Each row comes from the steps of one path. Every step used is in the known rows, and no mark comes twice. Write the path behind each row, first mark first.
In the rows, zero is written as 128.
Known rows
D > P: [184 134 135 122 147 117 121 121 109 140 125 119 133 126 109 155 141 102
 130 115 144 139 110 136 136 117 125 132  90 143 116]
P > D: [157 152 118 135 119 148 145 126 129 118 103 140 118 119 124 135 135  89
 118 151 131 106 139  93 148 141 140 122 128 104  94]
Z > A > H: [121 104 138 113 129 116 140 135 142 120 141 162 115 106 137 117 163 110
 153 126 150 130  94 195 123 114  98 132 169 156 131]
A > H > X > E > G > Z: [110  23 113  97 140 133 117  79  73  90 156 153 113 126  97 136 207 145
 100  99 176 113 143 131  85 168  84 156 154 116 196]
N > X: [163 154 159 122 153 124 110 118 166 105 115 123 154 137 107 153 147 124
 114 116 149 124 106 159 126 157 138 122 124 113 124]
G > E > X > H > A > C: [113  71 132 121 182 135  61 136 112 122 129 126 116 201 115 128 208  72
 127 114 151 145 142 127 114 172 155 139 134 162 120]
N > X > E > G > Z > A: [165  68 138 130 149  85 129  79 151 117 136 160 133 146  62 118 181 140
 118 174 192 113 166 148  75 153  83 147 173 125 173]
E > G: [151 124 103 120 112 116 125 117 104 113 136 147 132 139  91 123 148 146
 122 122 134 107 140  95 116 123  95 126 119 112 150]
H > X > Z > A > C: [148  58 147 110 123 153 141 142 103 154 140 112 146 182 100 104 178 130
 137  86 155 119 149 208 122 146  82 113 155 191 179]
N > X > E > G: [187 108 137 116 152 119 121  73 125  89 134 161 150 142  40 150 178 126
  96 105 156  92 140 138 109 153 102 123 118 120 191]
E > G > Z > A > Y > P: [203 115 111 113  96  79 127 141 156 110 181 160 126 107 107  99 136 129
 149 240 185 138 172 129  87  78 107 150 140 110 174]
Z > X > H > A: [113  82  98 131 199 101 106 141 162 121 153 150 116 141 106 142 162  73
 129 135 124 137 142 102 108 146 129 141 149 167 140]
H > X > E > G > Z > A: [141  34 114 117 150 102 154  91  99 134 151 147 114 146  63 116 184 158
 113 144 181 122 178 140  76 143  70 144 174 130 195]
E > G > Z: [114  84 101 126 108 106 107 108 103 111 137 140 118 139 118 115 150 162
 117 170 164 116 165  73  88 145 101 160 144  95 141]
Z > A > H > X > E > G: [157  51 117  90 149 131 155  92  82 111 159 169 124 127  59 133 200 133
 115  66 156 109 126 177 105 138  57 118 158 150 213]
Y > A > C: [139 137 180 149 101 137 100 151  82 121 148 143 134 176 152 119 141 107
 140 119 145 128 164 170 124 147 142 120  89 173 163]
X > E > G > Z > A > C: [133  34 125 137 114 109 112 121  98 140 142 156 123 168  82  89 204 123
 133 159 182 108 179 146  84 141  84 146 155 160 182]
Z > X > H > A > C: [108  67 115 136 172 118  78 169 132 130 147 146 128 174 113 121 199  66
 136 118 135 131 147 116 111 157 125 134 137 191 147]
H > A > C: [105  72 139 139 160 164  78 160  86 130 113 125 143 171 146 116 169  92
 143 104 127 151 138 134 117 148 142 121 121 163 146]
Y > P > D: [178 165 105 128  97 154 136 137 159 111 115 148 118 109 107 142 130  69
 133 201 152 131 123  90 148 127 143 112 115 123 107]
G > E: [128 109 146 106 127 122 116  98 122 109 123 122 112 150 133 121 122 133
 118 152 151 148 147  97 126 138 150 159 135  99 111]
N > X > E: [168 104 162 128 172 129 119  76 156 106 125 140 152 137  75 156 161 104
  99 106 147 114 130 174 121 163 131 122 124 141 173]
G > Z > A: [114  80 127 137 129  93 142 122 147 151 132 132 111 134 131 102 142 142
 143 199 170 136 158 138  91 127 107 154 181 131 117]
G > Z > X > H: [110  88  94 126 142  66 110 135 182 127 173 146  97 135 105 125 177 104
 118 186 168 113 155  86  98 153 108 172 168 147 120]
Z > X > H > A > Y > P: [185 110 104 118 160  95 102 166 188 100 195 160 130 112 108 136 146  60
 144 194 146 152 151 120 106  97 142 143 121 152 176]
Z > X > E: [132  72 115 127 150 121 150  83 148 133 183 168 122 133  60 126 152 115
 125 165 137  98 147 140 118 139 118 144 139 164 172]
N > X > Z > A > C: [173  91 175 120 123 133 118 126 154 136 125 130 161 180  93 108 176 109
 139 111 163 104 141 218 119 154  95 114 153 187 157]
H > A > Y > P: [179 117 128 122 150 137 107 159 149  98 158 144 144 103 140 131 115  84
 147 178 132 166 149 136 110  92 159 127 104 126 180]
H > A > Z > X: [105  89 117 122 180 121 144  88 138 115 187 161 131 168 121 116 157  84
 153 175 131 108 167 136  90 146 131 159 134 148 136]

Write each row's path
[112  92 114 134 194 110  96 145 143 114 113 129 124 139 136 151 149  65
 121  94 117 155 142 115 111 147 136 125 141 154 143] -> X > H > A
[121  51 110 126 124 115 114  74 102 109 143 153 120 135  87 122 164 142
 107 156 167 110 180  95  82 150 100 161 144 114 179] -> X > E > G > Z
[180  56 135 125 131  76 152 106 121 115 170 169 133 122  95  95 149 135
 126 178 171 103 205 148  81  95  98 167 156 104 200] -> X > E > G > Z > A > Y
[159 100 136 125 187  96 106 157 141  97 142 134 139 123 156 136 137  66
 116 102 120 143 170 135 110 109 148 140 129 121 171] -> X > H > A > Y
[150  67 156 105 116 143 124  96 124 149 153 129 125 204  78  92 186 124
 150 157 172 106 153 189 122 150 115 139 160 176 134] -> G > E > X > Z > A > C
[153 100 131 119 132 137 170  85 156 162 157 134 128 151  69 117 156 139
 151 156 148  93 135 207 120 131 103 121 174 173 144] -> E > X > Z > A
[135 157 175 135 126 112 151  79 105 102 176 152 135 176 166 126 110  75
 139 140 144 114 191 182  94 147 135 144  97 142 151] -> Y > A > Z
[154  96 169  98 135 132 140  93 183 106 140 152 140 120 112 134 168 100
 137  98 162 110  95 244 122 144  91 129 177 168 149] -> N > X > Z > A > H
[110  73 122 108 113 101 123 118 122 109 146 169 105 113 127 102 182 134
 148 155 178 121 128 154  87 127  74 159 181 127 137] -> E > G > Z > A > H
[125  55 140  99 167 162 140  91  87 107 151 144 126 116  99 155 189 108
 105  43 141 127 108 193 124 155 103 125 143 152 195] -> A > H > X > E
[104 114 121 123 209 111 120  85 145 115 151 138 125 181 125 142 191  40
 134 120 134 110 156 157  87 164 138 140 137 145 123] -> E > X > H > A > Z
[196 141 119 127 138 155 132 147 149  90 129 153 133 101 129 140 120  47
 136 196 140 141 155 101 135 107 170 122 107 105 140] -> H > A > Y > P > D
[181 120 120 117 161 100  98 170 170  97 162 143 135 111 135 145 131  51
 134 158 139 166 148 126 110  98 145 128 115 141 178] -> X > H > A > Y > P
[134 128 118 106 155  99 107 104 157 125 143 130  97 167  89 145 182 108
 112 144 163 117 131 117 130 155 143 146 147 121  96] -> G > E > X > H
[156  92 141 108 196 103 102 125 136  99 154 134 120 148 128 138 162  81
 117 133 141 139 168 125 114 126 173 161 139  98 139] -> G > E > X > H > A > Y
[151  90 112 119 130 124 133  82  97 112 149 166 131 138  62 133 158 125
 110 111 139  97 156 113 112 136  93 126 120 128 194] -> X > E > G
[131  89 135  96 151 134 153 138 106 122 140 134 119 115 126 130 184 140
 134  70 151 140  94 200 120 135  88 120 171 146 150] -> Z > A > H > X
[127  59 115  91 137 120 135 123  88 110 151 140 109 122 117 121 201 165
 127  99 179 130 122 164  92 146  64 143 182 116 160] -> E > G > Z > A > H > X
[156  76  93 118 129 115 146  78 114 115 189 185 128 140  30 123 173 137
 119 153 144  82 159 104 106 133  89 143 125 145 194] -> Z > X > E > G
[170 121 167 112 138 146 124  84 169 107 126 121 164 144  97 144 134 114
 110  97 143 105 123 186 126 165 115 123 141 144 161] -> N > X > Z
[144 118 142 133 215 109  82 138 178  96 102 127 144 145 117 169 167  63
 108  85 138 148 129 134 108 164 139 122 139 142 142] -> N > X > H > A
[143  85 178  96 124 173 147  90  91  96 173 133 136 141 138 150 138 116
 116  36 144 122 137 222 125 166 103 120 133 173 203] -> Y > A > H > X > Z
[139 144 153 128 126 103 164  82 134 111 216 176 124 176 127 115 127  94
 149 186 151  93 188 165  91 147 125 159 111 155 148] -> Y > A > Z > X
[111  15 139 104 169 136 145  85 110 120 155 150 113 122 109 133 198 123
 113 101 170 133 131 202  95 159  89 144 180 154 185] -> G > Z > A > H > X > E
[125 120 112 114 139 103 156  85 152 121 195 159 127 161 106 105 154 101
 149 186 146  90 156 139 100 139 113 163 131 140 120] -> A > Z > X
[129  89 138  99 126 148 155  88 152 132 166 158 119 121 102 125 186 112
 156 123 152  93  93 241 124 130  95 125 181 177 142] -> E > X > Z > A > H
[136  99 149 136 192 123  50 162 141 109 103 123 153 178 126 147 204  59
 118  72 143 142 130 147 115 176 134 115 127 171 142] -> N > X > H > A > C
[148  83 138 118 123 125 169  97 151 146 141 132 136 141  99 112 120 119
 143 141 140 109 152 187 116 121  91 125 167 173 158] -> X > Z > A
[131  52 103 117 176 116 147  50 103 103 195 189 134 169  54 122 178  80
 130 150 139  87 184 120  73 145  97 155 125 150 198] -> H > A > Z > X > E > G
[137 116  98 120 143  73 123 141 183 129 166 152 110 138  90 131 166  97
 122 150 147 106 136 106 119 138 102 147 148 156 128] -> Z > X > H
[215 167 118 120 101 141 143 148 162  98 139 154 127  98 121 131 119  66
 131 202 150 120 146 107 145  98 154 124 105  95 126] -> A > Y > P > D
